What can hang from each mark:
q209: q92
q92: q98 q209 q341 q556
q98: q92 q446
q556: q92 q157
q157: q556
q446: q98
q720: q341
q628: q92
q341: q92

Every row comes from one small tree of marks. The marks that hang from a mark follow it in brackets, in the order of their numbers. Every link used is in the known rows. Which tree was each row made from?
Known rows:
q341{q92{q98 q209 q556{q157}}}: [-1.50 -0.76 -1.41  2.40 -1.05 -0.68 -0.83  4.34 -2.30 -1.71 -1.03 -1.01
 -1.47  0.85  1.98  2.72  1.48  0.69  0.25 -0.09 -1.16 -2.43  1.33 -1.34
 -0.22]
q446{q98{q92{q209}}}: [ 0.77  0.73 -0.38 -2.25 -2.15  0.35  1.99  1.37 -2.27 -2.52  1.71 -1.42
 -3.45  0.24  0.16 -0.29 -2.55  2.33 -0.75  0.96  1.23  1.54  0.03 -2.04
  0.26]
q209{q92{q341}}: [ 2.26 -0.38  0.48  0.92  0.46 -0.48  1.70  0.91 -0.18  0.10  0.04  1.22
  3.89 -2.20 -0.58 -1.69  0.40  1.70 -0.57 -0.31 -1.17  2.56  1.14  0.80
  0.29]
q98{q92{q341 q556{q157}} q446}: [-0.71 -2.04  0.63 -0.46 -1.55 -0.27 -0.78  3.36 -0.02 -0.72  0.68  2.14
  0.16  1.02  1.46  3.87  2.34 -1.16  0.84  1.03  0.25 -2.27  1.10 -1.84
 -1.19]
q92{q98{q446} q209 q556{q157}}: [-1.64 -1.86 -0.05  1.08 -1.22 -0.70 -0.70  2.34  1.16 -0.88 -1.28  2.03
 -0.84  1.16  0.88  3.40  1.72 -3.31  0.51  0.56 -1.56 -0.48  1.98 -1.30
 -1.20]
q720{q341}: [ 0.47 -1.10 -0.41 -0.36 -0.89 -0.34 -1.09  0.29  0.83  0.65 -0.56  1.01
  0.54 -0.35  0.63  1.16  1.13 -1.02  0.56  0.14 -0.26 -1.28  0.30 -0.54
  2.54]
q446{q98{q92}}: [ 0.63  0.48  1.51 -1.89 -0.92  0.76  0.28  1.62 -1.75 -1.09  1.88 -1.34
 -2.63  1.54  0.80  0.24 -2.42  2.11 -0.96  1.31  1.87 -0.72 -1.13 -2.12
  0.57]
q98{q92 q446}: [-0.78 -0.39  1.89 -0.88 -0.59 -0.11  0.53  0.81  0.02 -1.00  1.29 -0.10
  0.11  0.53  0.32  1.83 -0.39 -0.81  0.27  1.58 -0.39 -1.10 -1.06 -0.15
 -1.56]
q209{q92{q341 q556{q157}}}: [ 1.21 -0.88  0.56  1.19 -0.54 -0.31  0.23  2.50 -0.30  0.05 -1.14  2.48
  1.91 -0.96  0.46  0.69  2.69  0.77  0.13 -0.07  0.12 -0.07  2.58 -0.69
 -0.50]
q92{q98 q341}: [ 0.80 -1.98 -0.80  1.87  1.05 -0.67 -1.60  2.39  0.75  0.88 -0.25  0.73
  3.03  0.92  1.14 -0.53  0.00  0.09 -0.97 -0.94 -1.86  1.09  0.39 -0.08
  2.18]
q556{q92}: [ 0.17 -0.60 -1.01  1.10 -0.43 -0.36 -0.45  1.45 -0.15  0.93  0.21 -0.34
 -0.71 -0.64  1.20  1.59  1.07 -0.92  0.82 -0.32  0.67 -1.33 -0.08 -1.69
 -0.55]
q556{q92{q98 q209 q341} q157}: [ 0.14 -3.15 -2.95  3.96  0.07 -1.19 -1.63  4.12  0.28  1.23 -1.05  1.48
  0.71 -1.09  2.63  1.46  2.89 -0.56 -0.10 -0.33 -1.84  0.77  2.76 -2.07
  1.44]
q446{q98}: [ 0.98  0.01  1.11 -1.53 -0.51  0.46  0.47  0.27 -0.62 -0.28  1.13 -0.19
 -1.67  0.47 -0.11 -0.01 -2.19  0.77 -0.82  0.87  1.12  0.64 -0.35 -1.66
  1.02]
q720{q341{q92{q98{q446} q556}}}: [-0.72 -1.96  0.81  0.94 -1.29 -1.18 -1.66  4.18 -0.07 -0.47  0.02  0.11
  1.97  1.45  2.00  4.77  0.69 -2.51  1.08  0.26 -1.63 -4.38 -0.81 -1.08
  1.58]
q92{q209 q556}: [ 0.17  0.66 -2.43 -1.31 -2.86 -0.05  1.79  0.81 -1.05 -2.09 -0.30  0.21
 -1.95  0.29 -0.83  1.19  0.07 -0.33  0.95 -1.36  0.55  1.08  1.50 -1.11
 -1.50]
q446{q98{q92{q341 q556{q157}}}}: [ 0.69 -1.14  0.41 -1.31 -2.08  0.59 -0.97  4.20 -1.69 -0.76  1.31  0.85
 -2.53  2.03  1.66  2.44  0.38  1.77 -0.35  0.80  2.48 -1.76  1.11 -3.79
  0.95]
q628{q92{q209 q341 q556{q157}}}: [ 1.14 -2.05 -1.55  0.12 -2.04 -0.68  1.25  1.09 -0.93 -1.20 -0.62  3.37
 -0.49 -1.86 -1.16  0.25  2.46 -0.12 -0.52 -0.55 -1.13  1.45  3.01 -0.04
 -1.34]
q341{q92{q98}}: [-0.58 -0.39  0.41  2.71  1.19 -0.63 -1.28  3.17 -1.48 -0.23  0.08 -2.32
  1.59  0.84  1.82  0.65 -0.64  1.25 -0.70  0.03 -1.61 -2.01 -1.16  0.28
  0.86]
q446{q98{q92{q556}}}: [ 0.63  0.67  0.95 -2.80 -2.58  0.79  0.24  2.85 -2.19 -1.86  1.63 -1.20
 -3.78  2.98  0.99  1.91 -2.27  1.41 -0.17  0.16  3.03 -2.13 -0.87 -3.27
 -0.27]
q720{q341{q92{q98 q209 q556}}}: [ 0.06 -1.15 -2.46  0.96 -2.51 -1.09 -0.52  4.50 -1.70 -1.75 -0.82 -1.20
  0.00  0.65  1.73  2.71  0.63 -0.05  0.88 -1.13 -1.45 -2.38  0.54 -1.38
  2.22]
q628{q92{q341 q556}}: [ 1.79 -1.38 -0.48 -0.71 -1.56 -0.59  0.86  0.91 -0.84 -0.51  0.45  2.19
  1.05 -0.53 -1.26 -0.14  0.60 -0.03 -0.78 -1.33 -0.47  0.51  0.96  0.40
 -1.07]
q628{q92{q98 q209}}: [ 0.75 -1.07 -0.16  1.51  0.24 -1.06  0.61  0.27 -0.36 -0.84 -0.56  0.75
  0.24 -0.72 -0.89 -1.95 -0.81 -0.28 -1.78 -0.23 -2.86  2.09  0.59  1.84
 -0.67]
q446{q98{q92{q341 q556}}}: [ 1.58 -0.44 -0.29 -2.83 -2.66  0.74  0.47  3.75 -2.02 -1.64  1.91 -0.21
 -1.61  2.29  0.85  1.39 -1.79  2.05 -0.35 -0.29  2.48 -0.54 -0.23 -3.54
  0.94]
q341{q92{q98 q556{q157}}}: [-1.62 -0.88  0.57  2.96  0.30 -0.32 -2.70  4.74 -1.81 -0.26 -1.05 -1.09
 -0.71  2.01  2.79  3.21  1.68  0.30  0.11  0.32 -0.48 -4.62  0.19 -1.35
  0.30]
q157{q556{q92{q98 q209 q341}}}: [ 0.09 -1.92 -4.86  2.00 -1.24 -0.15 -0.63  4.78 -0.29 -0.02 -0.64  0.31
 -0.39  0.47  1.05  2.21  2.67 -1.38 -0.43 -1.31 -2.06  1.52  1.35 -3.19
  1.06]
q92{q341 q556}: [ 0.86 -0.88 -1.73 -0.86 -1.85 -0.06  0.29  2.03 -0.23 -0.53  0.16  1.17
  0.93  0.82 -0.01  1.15  0.94  0.07  0.51 -1.60  0.45  0.24  1.08 -1.34
  0.28]

Write each row's tree:
[-1.61 -0.69  0.07 -0.85 -2.75 -0.21  0.85  2.19 -0.74 -2.44  0.16  1.28
 -2.73  0.57  0.64  3.78  1.68 -1.42  1.17  1.21  0.13 -1.46  1.46 -1.68
 -2.56]
q98{q92{q209 q556{q157}} q446}
[-0.53 -2.89 -1.51  1.94 -0.21 -0.18 -1.79  4.49  1.41  1.37 -0.12  1.50
  1.53  1.12  1.38  4.03  2.70 -3.82 -0.19 -0.11 -2.36 -0.31 -0.02 -2.87
  0.21]
q157{q556{q92{q98{q446} q341}}}
[ 0.07 -1.33 -1.76  1.96 -0.80 -1.26 -0.60  3.41 -1.27 -1.13 -0.51 -1.26
  1.32 -0.79  1.78  1.23  0.40  0.50  0.09 -0.19 -2.50 -1.01  0.11 -0.21
  3.08]
q720{q341{q92{q98 q209}}}
[-0.13 -2.55 -0.62  2.21 -0.01 -0.52 -3.10  4.08  0.64  0.87 -1.39  1.91
  0.87  2.01  2.17  1.97  2.25 -0.73 -0.31 -0.68 -0.61 -1.52  1.92 -1.75
  1.49]
q92{q98 q341 q556{q157}}
[-0.37  0.01 -1.57  2.26 -0.07 -0.89  0.58  2.74 -2.19 -1.79 -0.07 -2.29
  0.64 -0.32  1.07  0.12 -0.77  1.61 -0.63 -0.23 -2.36  0.03  0.00  0.38
  0.50]
q341{q92{q98 q209}}
[ 0.94 -1.81  0.91  3.01  0.50 -0.65 -1.66  4.23  0.23  0.70 -1.83  2.26
  2.75  0.59  1.63  0.59  2.17  0.16 -0.68 -0.29 -1.27 -0.58  2.23 -0.70
  0.76]
q209{q92{q98 q341 q556{q157}}}
[-1.13  0.24 -1.73  0.83 -2.05 -0.21  1.01  2.75 -2.92 -2.21 -0.60 -0.68
 -2.12 -0.79  0.72  2.72  2.01  1.25  1.00  0.19  0.16 -2.05  1.63 -1.40
 -1.36]
q341{q92{q209 q556{q157}}}
[ 0.45 -2.31 -3.29  2.20 -0.94 -0.73  0.17  2.51 -0.16  0.55 -0.41  1.73
 -0.19 -2.72  1.41  1.61  3.59 -0.18  0.77 -0.05 -0.39  1.21  2.96 -2.23
  0.15]
q556{q92{q209 q341} q157}
[-0.81 -0.76 -3.47  2.03 -1.16  0.11 -0.88  3.89 -0.34 -0.10 -0.98 -0.62
 -2.43  1.10  1.23  2.56  2.12 -2.11 -0.17 -0.75 -1.61 -0.06  0.74 -3.07
 -0.08]
q157{q556{q92{q98 q209}}}
[ 0.14 -2.63 -1.50  2.50  0.14 -0.45 -1.71  2.73  0.39  1.99 -0.14  1.84
  0.49 -1.60  2.20  2.11  3.59 -0.51  0.63  0.27  0.22 -0.97  1.97 -2.11
  0.73]
q556{q92{q341} q157}
[ 0.13 -0.46 -0.96 -0.51 -2.29 -0.44 -0.59  3.07 -2.01 -0.98  0.00 -0.81
 -0.13  0.25  1.49  3.42  1.31  0.12  1.39 -0.63  0.54 -4.26 -0.26 -1.35
  1.58]
q720{q341{q92{q556}}}
[ 1.80 -0.43 -1.44 -2.10 -2.19  0.28  2.32  2.11 -2.10 -2.17  2.26 -0.38
 -1.10 -0.57 -0.03 -0.57 -2.03  3.06 -0.95  0.38  0.60  2.98  0.65 -2.10
  1.26]
q446{q98{q92{q209 q341}}}
[ 0.29 -2.21 -1.92 -0.07 -1.84 -0.84  0.96  2.70  0.89 -1.40 -0.14  2.00
  2.26  0.67  0.09  2.05  0.04 -2.28  0.13 -1.32 -2.45  2.27  1.50 -0.85
 -0.10]
q92{q98{q446} q209 q341 q556}
[ 0.12 -1.87 -1.05  0.35 -1.09 -0.06 -1.10  2.47  0.01  0.30 -0.57  2.27
 -0.01  0.38  0.94  2.19  2.90 -0.25  0.49 -0.42  0.55 -1.10  2.12 -1.82
  0.32]
q92{q341 q556{q157}}
[ 0.64  0.98 -1.09 -3.23 -3.90  0.69  2.17  2.49 -2.72 -3.37  1.55 -1.29
 -4.69  1.91  0.16  1.41 -2.34  1.65  0.09 -0.08  2.29  0.23  0.23 -3.27
 -0.64]
q446{q98{q92{q209 q556}}}
[ 2.11 -1.42 -1.59 -0.17 -1.05 -0.91  2.64 -0.41 -0.83 -1.30  0.44  1.98
  1.63 -2.93 -2.06 -2.27  0.18  0.94 -1.29 -0.64 -2.20  4.09  1.63  1.62
 -0.66]
q628{q92{q209 q341}}
[ 1.29 -2.90  0.05  1.03  0.16 -1.58  1.54  0.44  0.75 -0.63  0.33  2.87
  3.74 -1.92 -1.30 -1.06 -0.27 -1.71 -1.63  0.15 -4.41  3.90  1.00  2.13
 -0.63]
q628{q92{q98{q446} q209 q341}}
[ 0.19 -1.49 -2.91 -0.12 -2.20 -0.33  0.80  2.27 -0.44 -1.14 -0.72  2.30
 -0.74 -0.74  0.13  1.75  2.65  0.06  0.77 -0.77 -0.19  1.17  3.22 -1.88
 -0.10]
q92{q209 q341 q556{q157}}
[-0.31 -1.91  1.91  2.28  0.30 -0.48 -2.54  2.21 -0.13  0.46 -1.51  2.06
 -1.04  1.64  0.85  1.06  1.49 -1.53 -1.21  0.34 -1.07 -2.61  0.85  0.09
 -0.94]
q628{q92{q98 q556{q157}}}
[-1.76 -3.10  1.42  3.77  1.41 -0.78 -3.02  3.05  1.84  2.09 -0.79  1.69
  0.31  0.28  2.94  3.73  2.55 -3.77  0.45  1.82 -1.42 -2.74  0.58 -1.72
 -0.37]
q556{q92{q98{q446}} q157}
[-0.68 -1.37 -0.20  0.96 -0.18 -0.86  0.66  0.66  1.14 -0.85 -0.20  0.75
  1.26 -0.07  0.00  0.66 -0.67 -2.33 -0.22  0.44 -2.86  2.13  0.42  0.49
 -0.39]
q92{q98{q446} q209}
[ 0.17 -1.23  0.01 -1.76 -2.12 -0.25  0.66  2.79 -0.35 -1.55  1.32  1.04
  1.06  1.48  0.39  2.97  0.49 -0.73  0.69 -0.01  0.04 -1.02 -0.07 -1.45
 -1.42]
q98{q92{q341 q556} q446}
[ 1.79 -0.08 -2.07 -3.12 -3.74  0.31  2.37  3.28 -2.68 -3.02  1.93 -0.30
 -2.39  0.94  0.07  1.07 -1.75  2.33 -0.29 -0.70  1.63  1.69  0.97 -3.45
  0.41]
q446{q98{q92{q209 q341 q556}}}
[ 0.34 -0.51 -2.27 -0.05 -1.91 -0.86  1.34  1.52 -1.84 -1.77  0.13 -0.97
  0.48 -2.48  0.57  1.25  0.82  1.22  0.86  0.17 -1.41 -0.71  0.54 -0.12
  2.01]
q720{q341{q92{q209}}}
[-1.15 -1.39  0.53  2.22  0.09 -0.32 -3.20  3.36  0.55  0.55 -1.84  0.99
 -1.36  2.86  2.31  2.31  1.85 -1.33 -0.01 -0.12 -0.02 -3.00  1.20 -1.68
  0.37]
q92{q98 q556{q157}}
[-0.23 -1.37 -0.56  1.45 -1.24 -0.82 -2.38  4.79 -1.33 -0.37 -0.76 -1.11
  0.84  1.82  2.51  3.33  0.73 -0.46  0.72 -0.77 -0.80 -4.71 -0.50 -1.46
  2.67]
q720{q341{q92{q98 q556}}}
[-0.66 -0.05 -0.07 -1.22 -1.63 -0.29  2.38  0.52 -0.56 -2.44  1.20 -0.14
 -0.63 -0.48 -0.35  1.32 -0.39 -0.48  0.47  1.17 -1.12  1.22 -0.01 -0.04
 -1.97]
q98{q92{q209} q446}
[ 0.28 -0.56  2.78  1.22 -0.20 -0.76  0.26  2.18  0.78 -0.47 -0.77  1.27
  2.63  1.10  0.17  1.64 -0.34 -2.36  0.03  0.05 -1.64 -0.44  0.13  0.29
 -1.61]
q209{q92{q98{q446} q556}}
[ 0.32  0.09  1.70  1.06 -0.61 -0.09 -0.13  1.81 -0.59 -0.16 -1.50  1.56
 -0.27 -0.48  0.49  1.15  2.11  0.12  0.40  0.48  0.54 -1.57  1.79 -0.52
 -1.46]
q209{q92{q556{q157}}}
[ 0.68 -0.78 -0.69  0.64 -1.54 -0.75  0.55  1.39 -0.78 -1.61 -0.85  0.87
 -0.94  0.78 -0.90 -0.39 -0.56 -0.95 -1.10 -1.18 -1.90  0.81  0.93  0.57
 -1.42]
q628{q92{q98 q209 q556}}
[-0.21 -1.29 -0.56  0.00 -1.50  0.16 -1.37  3.98 -1.25 -0.72  0.01  1.05
 -0.91  1.42  1.76  2.46  2.50  0.98  0.44  0.03  1.25 -2.53  1.36 -2.30
  0.02]
q98{q92{q341 q556{q157}}}
[-1.08 -0.42 -0.72  0.81 -1.75 -0.91  1.09  3.38 -1.47 -2.53  0.17 -0.89
  0.73  0.76  0.59  3.21 -0.67 -1.07  0.57 -0.22 -2.22 -0.84 -0.09 -0.41
 -1.54]
q341{q92{q98{q446} q209 q556}}
[ 0.28 -0.16 -2.81 -0.94 -3.61 -0.81  1.22  2.79 -2.53 -2.37 -0.08 -0.97
 -0.77 -0.94  0.53  2.86  1.18  0.52  1.64 -1.02 -0.09 -2.05  0.92 -1.33
  1.19]
q720{q341{q92{q209 q556}}}
[ 0.58 -1.34 -1.15 -1.20 -1.74 -0.64  2.58  1.27 -0.47 -2.29  1.54  0.98
  1.43 -1.37 -0.48  0.91  0.17  0.22  0.11  0.53 -1.64  2.70  0.90 -0.23
 -0.95]
q98{q92{q209 q341} q446}
[ 0.62 -1.10 -5.07  0.12 -2.33  0.31  1.24  3.19 -0.77 -0.59  0.21  0.56
 -1.22 -1.12 -0.09  2.22  3.22 -0.81  0.48 -1.08 -0.75  1.77  1.75 -3.21
 -0.20]
q157{q556{q92{q209 q341}}}
[ 0.18 -2.03 -2.94  2.53 -0.22 -0.01 -2.51  5.00  0.19  1.61 -0.54  0.32
  0.32  1.52  1.88  2.68  2.84 -1.64 -0.45 -1.09 -1.44 -0.72  0.31 -3.09
  1.39]
q157{q556{q92{q98 q341}}}
[ 0.33 -3.11 -2.41  2.14 -0.54 -1.27  0.36  3.07  1.36  0.10  0.37  1.40
  2.73 -1.31  1.26  1.95  0.88 -2.37  0.26 -0.41 -2.58  2.38  1.36 -1.20
  0.00]
q556{q92{q98{q446} q209 q341}}
[ 0.30 -2.78  0.54  1.47  1.06 -0.82 -0.91  1.89  1.85  0.70  0.21  1.73
  4.35  0.46  0.82  0.85  0.04 -2.02 -0.71  0.11 -2.82  1.37  0.10  0.44
  1.02]
q92{q98{q446} q341}
[-0.96  0.08 -1.36 -0.52 -2.50  0.03  0.20  2.67 -1.86 -2.29 -0.44  0.04
 -3.91  0.99  0.99  2.35  1.86  0.53  0.83  0.30  1.03 -1.89  1.59 -2.13
 -1.57]
q98{q92{q209 q556{q157}}}
[-0.12  0.99 -2.09 -1.74 -3.27  0.09  1.65  2.26 -2.31 -3.13  0.47 -1.01
 -2.96  1.45  0.10  1.47 -0.22  0.99  0.71 -0.83  1.15 -0.52  0.60 -1.75
 -1.60]
q98{q92{q209 q556}}
[-0.87 -1.27 -0.29  0.79 -1.77 -0.59 -1.90  3.53 -1.60 -0.17 -0.74  0.26
 -0.92  0.06  2.30  4.51  3.31 -0.07  1.50  0.59  0.61 -5.73  0.88 -1.81
  1.65]
q720{q341{q92{q556{q157}}}}
[-1.00 -1.16 -1.39  1.76 -1.04 -0.39 -1.29  2.93 -0.06 -0.76 -1.82  0.94
 -2.09  1.62  1.39  1.86  1.56 -1.18  0.15 -0.46 -0.77 -0.77  2.16 -1.67
 -0.07]
q92{q98 q209 q556{q157}}
[-1.24 -0.99  1.85  2.19  1.10 -0.95 -0.54  2.48 -0.49 -0.37  0.50 -1.13
  2.66  0.38  1.47  1.96 -0.61 -0.77 -0.26  1.06 -2.54 -1.86 -1.53  0.75
 -0.18]
q341{q92{q98{q446}}}
[ 0.23 -2.44 -0.09  0.42 -0.79 -0.80 -0.93  3.16  1.44  0.09 -0.06  1.95
  2.90  1.91  0.69  2.47  0.24 -2.52  0.03 -0.96 -1.59  0.15  0.50 -0.96
  0.17]
q92{q98{q446} q341 q556}
[-0.94 -2.00 -1.85  3.82  0.27 -0.73 -2.02  3.29  0.37  0.76 -1.45  0.49
 -1.64 -0.55  2.60  1.93  2.29 -1.20  0.23  0.34 -0.97 -0.85  2.09 -1.95
  0.20]
q556{q92{q98 q209} q157}
[-0.06 -3.26 -1.06  4.25  1.32 -0.74 -3.48  4.34  0.93  2.36 -1.10  1.38
  1.38  0.21  3.39  1.97  3.09 -0.89 -0.32  0.09 -1.00 -1.57  1.56 -2.20
  1.81]
q556{q92{q98 q341} q157}
[ 0.31 -0.92 -1.62 -2.17 -3.51 -0.36  2.61  2.59 -1.02 -2.97  1.24  0.96
  0.30  0.21 -0.21  2.42  0.29 -0.41  0.84 -0.37 -0.55  1.41  1.10 -1.54
 -1.68]
q98{q92{q209 q341 q556} q446}
[ 1.70 -2.31 -1.35  1.43  0.18 -1.23  0.85  0.92 -0.24 -0.70 -0.21  1.71
  2.61 -1.51 -0.83 -2.55 -0.33  0.38 -2.12 -0.87 -3.62  3.66  1.35  1.84
  0.41]
q628{q92{q98 q209 q341}}
